What can hang from each mark:
bobasi: gefekid mazi
zofot: benur
benur: gefekid mavek rege tisu vode
rege: benur
lere: pabu
pabu: benur lere

Every row comes from one small tree of marks. The marks that hang from a mark follow it in brackets, in alphabetical order. Every link used is in the known rows. Which tree was each row made from?
Known rows:
zofot[benur[tisu]]: [ -7.4  -0.7  -9.3 -11.7   5.9  13.5  17.5   0.5   8.8   5.4 -20.1 -10.9
   3.9 -12.6  10.8   8.8  -7.4]
bobasi[mazi]: [ -7.5  11.5   7.2  17.7  -5.3  -4.2  -1.2  -1.7   0.9  -3.5 -19.8 -10.4
 -10.9   1.8  -5.4  -4.2  -3.2]
pabu[lere]: [ -3.9  10.4  10.4 -15.6   8.8  -0.5 -10.2   2.3   1.0   0.2  17.8   4.9
 -15.2   9.6 -14.9  -1.1   2.1]
benur[gefekid mavek vode]: [  4.9 -18.4  27.1  13.6   3.0 -27.1   5.3  10.9   7.0  41.0  16.7 -22.6
  -9.6  -1.5 -34.1  -8.2   3.3]
zofot[benur[rege tisu]]: [ -1.9  -2.8   8.8  -6.2  19.7   5.5  28.8   7.8  13.1  17.6   1.5  -4.6
  12.5 -24.0   0.1   1.8 -19.8]
zofot[benur[rege tisu vode]]: [ -1.1  -6.0   6.2   1.4  13.5  -0.8  37.7  13.1  22.3  24.5   6.2  -4.6
  12.0 -18.3  -9.2  -0.7 -14.2]
pabu[benur[gefekid] lere]: [ -4.0  -1.1  29.1 -27.5  21.2   1.6 -20.3  16.4   3.4   7.9  44.4  -2.9
 -11.0  -0.6 -19.6 -17.5 -17.3]
pabu[benur[mavek rege tisu] lere]: [  4.0   3.8  50.8  -9.8  54.3   1.1  -6.1  11.6   3.8  27.8  53.2  11.7
   8.6 -12.2 -22.8 -10.9  -9.7]
zofot[benur]: [ -6.4   3.8  -9.6 -18.8 -10.3  12.0  13.2   5.6   8.3  -8.9  -9.0  -9.2
   1.3   0.0   2.8   3.7 -12.9]
pabu[benur[vode] lere]: [ -3.8   9.7  12.8 -20.9  12.9   8.8  -9.9  15.2  11.3  -4.9  42.2  14.0
  -3.1  15.3 -16.4 -13.5  -3.7]
rege[benur[tisu]]: [ 1.1 -4.9  0.3  4.9 11.3  4.7  6.0 -9.1 -4.9 15.9 -5.0 -8.8  2.9 -9.0
  6.2  2.0  6.0]
pabu[benur[rege] lere]: [  1.3  10.1  33.7 -22.1  32.3   7.2  -7.9  17.5   6.7  -0.3  58.8  19.9
   6.3  -2.0 -18.4 -17.3 -21.2]
pabu[benur]: [  0.0   2.1   5.5 -12.5  10.1  15.2  -8.5   8.1   1.2 -12.8  20.2   8.6
  13.4  -0.2   8.7  -9.8 -11.2]
pabu[benur[rege tisu] lere]: [  0.4   5.7  34.1 -15.4  48.3   8.1  -3.6  12.4   7.1  14.2  48.5  18.0
   8.9 -14.5  -9.8 -12.7 -15.7]
zofot[benur[gefekid rege tisu vode]]: [ -0.7 -19.6  19.6   2.1  16.2 -14.0  36.5  19.3  23.0  44.8  12.6 -21.0
   3.7 -28.5 -21.2  -7.7 -22.4]
rege[benur[mavek tisu]]: [  4.7  -6.7  16.8  10.1  17.1  -1.8   3.3  -9.6  -8.4  29.7  -0.4 -15.0
   2.4  -6.4  -5.5   3.5  11.1]
rege[benur]: [ 2.1 -0.4  0.0 -2.3 -3.9  4.3  1.8 -4.0 -5.6  1.7  5.4 -6.5  0.0  4.0
 -1.2 -2.8  0.0]
benur[gefekid mavek tisu]: [  3.3 -19.7  30.3  13.0  24.2 -19.7   0.2   0.0  -1.6  48.2   0.7 -24.9
  -6.2 -20.2 -17.0  -0.2   3.5]
bobasi[gefekid mazi]: [-14.5  15.9   9.3   8.4   2.5  -2.2  -8.1  -4.6  -2.2   9.8  -9.1  -7.4
 -17.2   0.7 -26.5  -4.8 -14.8]
pabu[benur[gefekid mavek tisu] lere]: [ -0.9  -7.2  46.0 -15.2  42.8  -4.5 -18.9  10.7   0.3  36.3  38.4 -11.4
  -8.8 -10.6 -24.0 -11.2  -5.7]
rege[benur[gefekid mavek tisu vode]]: [  5.7 -23.3  27.1  18.0  14.4 -21.5  10.8   1.7   2.0  56.9  11.0 -30.9
  -7.1 -10.7 -27.0  -6.0   8.9]
zofot[benur[rege]]: [ -0.7   1.1   8.8 -12.8   4.2   4.1  24.4  12.8  12.5   3.0  11.6  -3.2
  10.1 -11.5  -7.2  -3.1 -25.1]
lere[pabu[benur]]: [  2.6  -7.6  21.7   5.1  -4.2  24.6  -4.6  -0.5   0.2  -5.5   9.3   5.5
  31.4   6.8   5.0   2.1 -12.3]

Which tree is each row?
[ -4.9  -5.1  29.2 -20.6  36.5   2.6 -16.6  11.5   3.7  22.1  33.4  -4.8
  -8.3 -13.4 -12.4 -12.9 -11.9] : pabu[benur[gefekid tisu] lere]
[ 1.5 -7.7 -2.5 12.3  4.9 -1.4 15.0 -3.8  4.0 23.4 -0.6 -8.0  2.4 -3.2
 -2.2 -0.5 10.9] : rege[benur[tisu vode]]
[  5.8 -27.4  52.3  17.7  20.0   4.8  -4.4  -0.1  -1.5  42.8  10.9 -19.3
  24.9 -13.4 -12.4   2.0  -8.8] : lere[pabu[benur[gefekid mavek tisu]]]
[  6.2  -3.2  20.3   0.7  18.6   1.2  11.6  20.2  14.7   6.4  45.7  15.2
  21.4  -5.7 -11.5 -19.5 -17.8] : pabu[benur[rege vode]]
[  6.1 -16.0  30.0   3.5   5.4 -16.7  -2.1   1.3  -7.7  35.5  16.7 -29.8
  -8.6  -3.2 -25.9  -8.1  -1.7] : rege[benur[gefekid mavek]]
[  6.2  -5.2  13.5  10.7  -4.0  -9.1   8.1   0.4   0.2  22.5  14.9 -12.8
  -1.1  12.4 -22.4  -4.1  11.6] : rege[benur[mavek vode]]
[  8.8 -22.0  48.0  19.5  38.5 -27.8  11.7   7.6   2.8  60.0  22.0 -18.9
   2.4 -31.7 -28.0  -6.5  -9.0] : benur[gefekid mavek rege tisu]
[  6.5 -18.8  26.5  11.1  -0.4 -22.6   6.8   6.6   1.2  42.9  21.6 -29.3
  -9.4   2.0 -34.9 -10.9   3.1] : rege[benur[gefekid mavek vode]]
[  5.3  -9.5  15.4  20.9  23.6 -13.1  24.7   7.3  13.8  33.6  15.6   4.8
  10.8 -18.7 -11.6  -4.7  -1.3] : benur[rege tisu vode]
[  0.2   7.6  29.5 -15.6  19.5   1.9 -12.2  14.3   8.0   9.2  47.4   7.8
  -3.5  17.7 -27.7 -12.4   2.1] : pabu[benur[mavek vode] lere]
[ -2.0  -1.0   4.3  -6.3  -9.1  -0.9  19.7   9.6  13.8  12.5   0.2 -14.9
   0.4   8.5 -17.8   1.8  -1.4] : zofot[benur[mavek vode]]
[  8.9 -11.2  31.8  26.1  29.5 -20.3  22.2   6.5  10.7  47.4  19.9  -1.4
  10.3 -16.2 -24.3  -3.0   4.9] : benur[mavek rege tisu vode]
[  3.0 -20.9  35.6   5.3  -1.8  11.0  -6.2   6.2   1.3  14.6  16.1 -11.0
  22.5  -3.8  -7.6  -4.2 -20.1] : lere[pabu[benur[gefekid]]]
[  9.3 -24.9  45.2  26.6  32.4 -33.9  20.5  12.7  11.9  67.5  26.7 -18.5
   1.6 -26.2 -36.6 -10.0  -3.4] : benur[gefekid mavek rege tisu vode]
[  3.5 -10.4  18.9  12.5 -10.0  18.1   4.6   4.8   9.1   1.9  14.4   6.6
  30.3  12.2  -3.5  -0.6  -6.8] : lere[pabu[benur[vode]]]
[  5.0 -20.3  31.9  13.5  31.9 -20.4  14.1   8.3   6.1  46.2  17.3 -12.6
   3.2 -34.1 -16.3  -8.3 -14.6] : benur[gefekid rege tisu]
[  0.4  -5.9  42.7 -14.7  21.5 -11.5 -14.0  21.0   9.1  29.1  53.4  -8.7
 -12.1   8.0 -40.8 -19.0  -5.8] : pabu[benur[gefekid mavek vode] lere]
[ 10.0 -18.9  50.5   6.8  27.0 -19.0   7.8  25.7  12.6  40.7  57.4  -7.3
  12.1 -13.1 -36.0 -24.6 -20.1] : pabu[benur[gefekid mavek rege vode]]
[  1.3 -18.2  13.7   5.6  14.2  -8.4   4.6  -2.6  -3.7  35.8   1.1 -25.5
  -5.8 -18.4  -5.4  -4.4  -2.8] : rege[benur[gefekid tisu]]
[  9.1 -26.2  50.5  19.0   6.2  -3.0  14.5  18.5  14.7  33.8  41.9  -4.3
  30.5  -9.2 -27.0 -13.8 -26.9] : lere[pabu[benur[gefekid rege vode]]]
[  2.1 -21.2  10.7  12.7   8.5 -14.6  13.5   2.4   5.1  43.2   6.0 -24.5
  -6.5 -13.3 -15.4  -7.1   2.7] : rege[benur[gefekid tisu vode]]
[  2.1  -6.1  44.3 -14.2  29.5 -12.6   0.1  29.2  16.7  27.1  70.2   4.0
  -2.9  -6.2 -39.5 -27.0 -23.8] : pabu[benur[gefekid rege vode] lere]
